Each row was made from one path, in order. Every step used is in the known rows, and no mark comes twice. Write each row's path.
Known rows
sosepe -> ribug -> nuro -> deveso: [-0.05 -0.05 -0.03 -0.02 -0.49 -0.23  0.08  0.13 -0.08  0.07  0.24 -0.62
  0.00 -0.11 -0.01  0.05  0.02 -0.02 -0.39 -0.24  0.02  0.04  0.01  0.29
 -0.20]
noke -> gerare -> deveso -> nuro -> ribug: [-0.01 -0.29 -0.17 -0.61 -0.11 -0.38 -0.01 -0.11  0.05 -0.08  0.08 -0.01
 -0.02  0.16 -0.39  0.14 -0.30  0.03  0.22  0.10  0.55 -0.25 -0.04 -0.07
 -0.09]
sosepe -> deveso: [ 0.03 -0.02 -0.06 -0.01 -0.44 -0.03  0.14  0.16 -0.02 -0.05  0.12 -0.14
  0.02 -0.06 -0.07 -0.15  0.35  0.11  0.00  0.02 -0.01 -0.08  0.07 -0.46
 -0.36]
dotap -> ribug -> gerare -> deveso: [-0.01  0.05 -0.07 -0.03 -0.17 -0.12  0.03 -0.19  0.12  0.05 -0.02 -0.26
  0.00 -0.06 -0.01 -0.06  0.11  0.02  0.38 -0.32  0.36 -0.13 -0.08  0.30
 -0.47]
noke -> gerare: [-0.05 -0.09 -0.06 -0.08 -0.12  0.03 -0.01 -0.01 -0.11 -0.10 -0.16 -0.09
  0.02  0.00 -0.20 -0.02  0.04 -0.05  0.62  0.06  0.10 -0.01  0.09  0.00
 -0.12]
noke -> gerare -> deveso: [-0.03 -0.08 -0.17 -0.29 -0.34 -0.11  0.01 -0.16  0.09 -0.05 -0.10 -0.22
  0.04 -0.08 -0.17  0.03  0.15 -0.01  0.50 -0.23  0.42 -0.12  0.00  0.33
 -0.16]
muvi -> deveso: [ 0.06 -0.04 -0.03 -0.12 -0.33  0.01  0.02 -0.18 -0.10 -0.15  0.12  0.03
  0.01 -0.06  0.09  0.12 -0.27  0.04 -0.18  0.20  0.10 -0.03 -0.05 -0.14
  0.04]
sosepe -> deveso -> gerare -> noke: [-0.05 -0.01 -0.03 -0.38 -0.40  0.00 -0.07  0.16 -0.07 -0.29 -0.10  0.02
 -0.01  0.07 -0.32 -0.11  0.22  0.05  0.23  0.17 -0.11 -0.12  0.11 -0.77
 -0.22]
valog -> dotap: [-0.01 -0.07 -0.05  0.26  0.44 -0.07 -0.06  0.28  0.11 -0.02  0.01 -0.02
 -0.07 -0.26  0.13  0.08 -0.16  0.03 -0.32 -0.12  0.05  0.01 -0.05  0.22
 -0.17]
ribug -> dotap: [ 0.08  0.01 -0.01 -0.44  0.04  0.07 -0.04  0.25  0.01 -0.04 -0.12  0.26
  0.00 -0.09  0.04 -0.04 -0.33  0.09 -0.33 -0.14 -0.29  0.01  0.06  0.24
  0.32]
sosepe -> deveso -> nuro: [ 0.03 -0.06 -0.09 -0.18 -0.12 -0.21 -0.04  0.08 -0.05 -0.04  0.30 -0.27
  0.01  0.15 -0.18 -0.04  0.31 -0.01  0.09  0.06  0.11 -0.16  0.13 -0.41
 -0.24]
dotap -> ribug -> sosepe -> deveso -> muvi: [ 0.11 -0.12  0.03 -0.09 -0.70  0.03  0.18  0.04 -0.02 -0.01 -0.03 -0.26
  0.09  0.09  0.10 -0.28 -0.38  0.16  0.03 -0.04 -0.24  0.00 -0.03 -0.18
 -0.32]
deveso -> sosepe: [-0.01  0.13  0.05 -0.19  0.21 -0.19 -0.07 -0.06  0.01 -0.04  0.05  0.06
 -0.01  0.02 -0.23  0.13 -0.27  0.11 -0.20  0.16 -0.06 -0.14 -0.11  0.10
  0.39]
nuro -> deveso -> sosepe -> ribug -> dotap: [ 0.09  0.13  0.06 -0.39  0.06 -0.24 -0.05  0.25 -0.04  0.04 -0.10  0.18
 -0.06 -0.01 -0.20  0.00 -0.58  0.15 -0.59 -0.15 -0.31 -0.08  0.02  0.51
  0.41]
nuro -> deveso -> gerare: [-0.07 -0.03 -0.07  0.18 -0.67 -0.07  0.00 -0.11  0.00 -0.06  0.05 -0.17
 -0.03  0.17 -0.18 -0.05 -0.03 -0.02 -0.49  0.22 -0.16  0.11 -0.01 -0.21
  0.00]
muvi -> deveso -> sosepe: [ 0.03  0.10  0.02 -0.26 -0.03 -0.19 -0.06 -0.17 -0.06 -0.14  0.13  0.09
  0.00 -0.02 -0.16  0.22 -0.44  0.14 -0.33  0.29  0.02 -0.16 -0.14  0.01
  0.41]
nuro -> ribug: [-0.01 -0.21 -0.04 -0.36 -0.08 -0.18  0.07 -0.01  0.02 -0.06 -0.03  0.22
 -0.04  0.07 -0.21  0.08 -0.42  0.09 -0.09  0.19  0.27 -0.12 -0.10 -0.15
 -0.03]
noke -> gerare -> deveso -> nuro -> ribug -> dotap -> valog: [ 0.08 -0.23 -0.17 -0.35  0.56 -0.19 -0.09  0.30  0.07 -0.12 -0.04  0.33
 -0.05 -0.11 -0.07  0.03 -0.44  0.09 -0.19 -0.25  0.21 -0.10  0.02  0.59
  0.01]
gerare -> deveso -> muvi: [ 0.10 -0.13 -0.04 -0.37 -0.62 -0.09 -0.03 -0.21  0.19  0.05  0.07 -0.30
  0.09  0.17  0.09 -0.05 -0.14  0.04 -0.02 -0.17  0.01 -0.07 -0.12  0.21
 -0.12]
dotap -> ribug -> gerare: [-0.01  0.09  0.09  0.29  0.13  0.02  0.02 -0.06 -0.08  0.04 -0.07 -0.15
 -0.04  0.00  0.03 -0.14 -0.02 -0.01  0.45 -0.08  0.01 -0.03 -0.02 -0.04
 -0.57]
noke -> gerare -> deveso -> nuro: [-0.02 -0.10 -0.17 -0.39 -0.05 -0.26 -0.12 -0.14  0.03 -0.04  0.15 -0.32
  0.03  0.14 -0.25  0.08  0.17 -0.09  0.45 -0.11  0.40 -0.19  0.08  0.14
 -0.09]
deveso -> nuro -> ribug: [ 0.00 -0.25 -0.08 -0.49  0.06 -0.32 -0.01 -0.04  0.01 -0.06  0.13  0.09
 -0.04  0.20 -0.30  0.12 -0.37  0.03 -0.03  0.21  0.35 -0.19 -0.04 -0.23
 -0.02]
muvi -> deveso -> gerare: [-0.01 -0.02 -0.02 -0.03 -0.58  0.12 -0.05 -0.29 -0.09 -0.30 -0.02  0.10
 -0.04  0.08 -0.12  0.06 -0.22  0.01 -0.45  0.43 -0.09  0.04 -0.04 -0.43
  0.01]
nuro -> ribug -> sosepe: [-0.03 -0.07 -0.01 -0.37 -0.25 -0.09  0.22 -0.02 -0.07  0.00 -0.28  0.32
  0.04 -0.10 -0.17 -0.05 -0.70  0.16  0.01  0.04  0.31  0.06 -0.07  0.19
  0.21]
dotap -> ribug: [ 0.02 -0.06  0.05  0.48  0.36  0.10  0.16  0.11 -0.12 -0.07 -0.16 -0.11
 -0.08 -0.05  0.13 -0.15 -0.53  0.05  0.22 -0.07 -0.15 -0.08 -0.03  0.01
 -0.35]
muvi -> deveso -> nuro -> ribug: [ 0.03 -0.27 -0.10 -0.54 -0.09 -0.32 -0.01 -0.12 -0.05 -0.13  0.19  0.11
 -0.04  0.16 -0.27  0.18 -0.50  0.05 -0.11  0.30  0.40 -0.21 -0.06 -0.30
  0.00]

Write each row's path
[-0.10 -0.11 -0.06  0.27 -0.45  0.01  0.03  0.06 -0.04 -0.19  0.07 -0.41
 -0.06 -0.09 -0.04 -0.02 -0.20 -0.01 -0.62  0.08 -0.19  0.08 -0.04 -0.13
 -0.29]
valog -> dotap -> ribug -> nuro -> deveso -> gerare
[-0.05 -0.15  0.03  0.15  0.38  0.21  0.08  0.27 -0.11 -0.25  0.04 -0.47
 -0.03 -0.47  0.24  0.06 -0.29  0.01 -0.17 -0.24 -0.07 -0.05 -0.06  0.09
 -0.54]
valog -> dotap -> ribug -> nuro
[ 0.09 -0.01 -0.06 -0.11  0.66 -0.18 -0.12  0.30  0.03 -0.07 -0.15  0.31
 -0.07 -0.17 -0.08  0.01 -0.42  0.13 -0.28 -0.33  0.03 -0.08  0.02  0.82
  0.08]
noke -> gerare -> deveso -> sosepe -> ribug -> dotap -> valog
[ 0.11 -0.13  0.01 -0.20 -0.74 -0.02  0.05  0.01  0.06  0.00  0.14 -0.31
  0.08  0.17  0.08 -0.18  0.00  0.10 -0.08  0.03 -0.25 -0.05 -0.02 -0.34
 -0.32]
sosepe -> deveso -> muvi
[-0.06 -0.16 -0.09  0.25 -0.22 -0.13  0.13  0.28 -0.06  0.00  0.23 -0.69
 -0.01 -0.26  0.19  0.00 -0.22  0.01 -0.35 -0.28 -0.04  0.04 -0.03  0.27
 -0.36]
valog -> dotap -> ribug -> nuro -> deveso
[ 0.08 -0.14 -0.04 -0.50 -0.71 -0.17 -0.06 -0.28  0.20  0.07  0.09 -0.27
  0.08  0.20 -0.02 -0.04 -0.12  0.04  0.08 -0.12  0.15 -0.10 -0.16  0.14
 -0.28]
nuro -> ribug -> gerare -> deveso -> muvi
[ 0.08 -0.14 -0.04 -0.69  0.00 -0.07  0.02  0.23  0.03 -0.08 -0.13  0.42
 -0.02 -0.05 -0.12  0.01 -0.63  0.16 -0.40 -0.02 -0.11 -0.08 -0.01  0.13
  0.31]
nuro -> ribug -> dotap
[-0.04 -0.03 -0.03 -0.69 -0.16 -0.25 -0.12  0.14 -0.05 -0.11  0.05 -0.01
  0.00  0.11 -0.38 -0.04  0.24  0.03  0.68  0.05  0.25 -0.22  0.08 -0.61
 -0.38]
sosepe -> deveso -> nuro -> ribug -> gerare -> noke
[ 0.06 -0.16  0.02 -0.21 -0.76 -0.17  0.00 -0.01  0.03  0.09  0.24 -0.65
  0.08  0.14  0.10 -0.05 -0.22  0.00 -0.34 -0.15 -0.22  0.03 -0.07  0.18
 -0.20]
sosepe -> ribug -> nuro -> deveso -> muvi
[-0.03 -0.01 -0.01 -0.45 -0.36  0.02 -0.12  0.00 -0.11 -0.33 -0.09  0.12
 -0.02  0.06 -0.24  0.02 -0.09  0.01  0.16  0.25 -0.05 -0.09  0.05 -0.61
 -0.03]
muvi -> deveso -> gerare -> noke
[-0.04  0.07  0.05 -0.22  0.14 -0.04 -0.07  0.17 -0.10 -0.09 -0.14 -0.06
 -0.02  0.02 -0.14 -0.12  0.05  0.00  0.80 -0.10  0.02 -0.14  0.06 -0.35
 -0.44]
dotap -> ribug -> gerare -> noke
[-0.03  0.19  0.10 -0.48  0.09 -0.24 -0.19  0.09 -0.07 -0.04 -0.10  0.03
 -0.03  0.07 -0.37 -0.01  0.13  0.02  0.57 -0.04  0.07 -0.18  0.05 -0.22
 -0.21]
deveso -> sosepe -> ribug -> gerare -> noke
[-0.05 -0.03 -0.01 -0.70  0.01 -0.24 -0.17  0.09 -0.04 -0.09  0.01  0.04
  0.00  0.13 -0.36  0.02  0.13 -0.01  0.68  0.05  0.26 -0.19  0.06 -0.46
 -0.27]
deveso -> nuro -> ribug -> gerare -> noke
[-0.07 -0.11 -0.09 -0.08 -0.55 -0.15  0.08  0.13 -0.04  0.04  0.31 -0.64
  0.05 -0.15  0.08  0.05  0.10 -0.02 -0.34 -0.20  0.02  0.07 -0.01  0.18
 -0.11]
ribug -> nuro -> deveso
[-0.09 -0.07 -0.03 -0.28 -0.33 -0.01 -0.03  0.19 -0.12 -0.26 -0.06 -0.25
 -0.02  0.01 -0.21 -0.07 -0.08 -0.01  0.15  0.04 -0.14 -0.07  0.07 -0.47
 -0.24]
dotap -> ribug -> nuro -> deveso -> gerare -> noke
[ 0.11  0.02  0.01  0.00  0.80 -0.15 -0.12  0.36  0.00 -0.04 -0.11  0.40
 -0.09 -0.14  0.00  0.00 -0.48  0.13 -0.51 -0.26 -0.12 -0.04  0.01  0.72
  0.14]
deveso -> sosepe -> ribug -> dotap -> valog
[ 0.00 -0.02 -0.10 -0.20  0.07 -0.27 -0.12 -0.18  0.05  0.03  0.20 -0.37
  0.00  0.14 -0.14  0.03  0.15 -0.08  0.36 -0.18  0.35 -0.19  0.03  0.09
 -0.31]
dotap -> ribug -> gerare -> deveso -> nuro
[ 0.10  0.15  0.10 -0.46  0.22 -0.15 -0.08  0.21 -0.05 -0.02 -0.17  0.31
 -0.06 -0.03 -0.21  0.01 -0.59  0.15 -0.50 -0.12 -0.31 -0.11  0.03  0.43
  0.40]
deveso -> sosepe -> ribug -> dotap
[ 0.01 -0.12  0.01  0.67  0.68  0.05  0.12  0.32 -0.04 -0.09 -0.15 -0.12
 -0.13 -0.23  0.22 -0.10 -0.65  0.07 -0.02 -0.15 -0.11 -0.07 -0.06  0.16
 -0.47]
valog -> dotap -> ribug
[-0.02  0.06  0.12 -0.35 -0.04 -0.05 -0.04 -0.04 -0.16 -0.23  0.14 -0.33
 -0.01 -0.28 -0.12  0.23 -0.17  0.04 -0.37 -0.04  0.03 -0.13 -0.07  0.13
 -0.11]
muvi -> deveso -> sosepe -> ribug -> nuro
[ 0.10  0.14  0.06 -0.53  0.14 -0.19 -0.08  0.16  0.01 -0.02 -0.16  0.25
 -0.05 -0.06 -0.22  0.03 -0.53  0.16 -0.48 -0.20 -0.19 -0.15  0.00  0.55
  0.37]
gerare -> deveso -> sosepe -> ribug -> dotap
[-0.03 -0.04 -0.02 -0.73 -0.12 -0.24 -0.16  0.03 -0.07 -0.14  0.05  0.05
  0.00  0.10 -0.33  0.05  0.04  0.00  0.62  0.11  0.30 -0.20  0.05 -0.51
 -0.26]
muvi -> deveso -> nuro -> ribug -> gerare -> noke
[ 0.08 -0.17 -0.09 -0.78 -0.07 -0.17  0.00  0.27  0.00 -0.11  0.02  0.28
 -0.02  0.03 -0.20 -0.01 -0.48  0.15 -0.37  0.01 -0.06 -0.16  0.05 -0.07
  0.19]
sosepe -> deveso -> nuro -> ribug -> dotap
[-0.04  0.01 -0.02  0.17 -0.62  0.15  0.17 -0.04 -0.12 -0.23 -0.19  0.02
 -0.02 -0.01 -0.19 -0.23 -0.18  0.12 -0.23  0.24 -0.16  0.06  0.03 -0.52
 -0.29]
dotap -> ribug -> sosepe -> deveso -> gerare
[-0.03  0.11 -0.03 -0.49 -0.08 -0.37 -0.08 -0.23  0.14  0.01  0.08 -0.01
  0.01  0.01 -0.35  0.17 -0.14  0.13 -0.03  0.02  0.34 -0.24 -0.19  0.25
  0.16]
nuro -> ribug -> gerare -> deveso -> sosepe
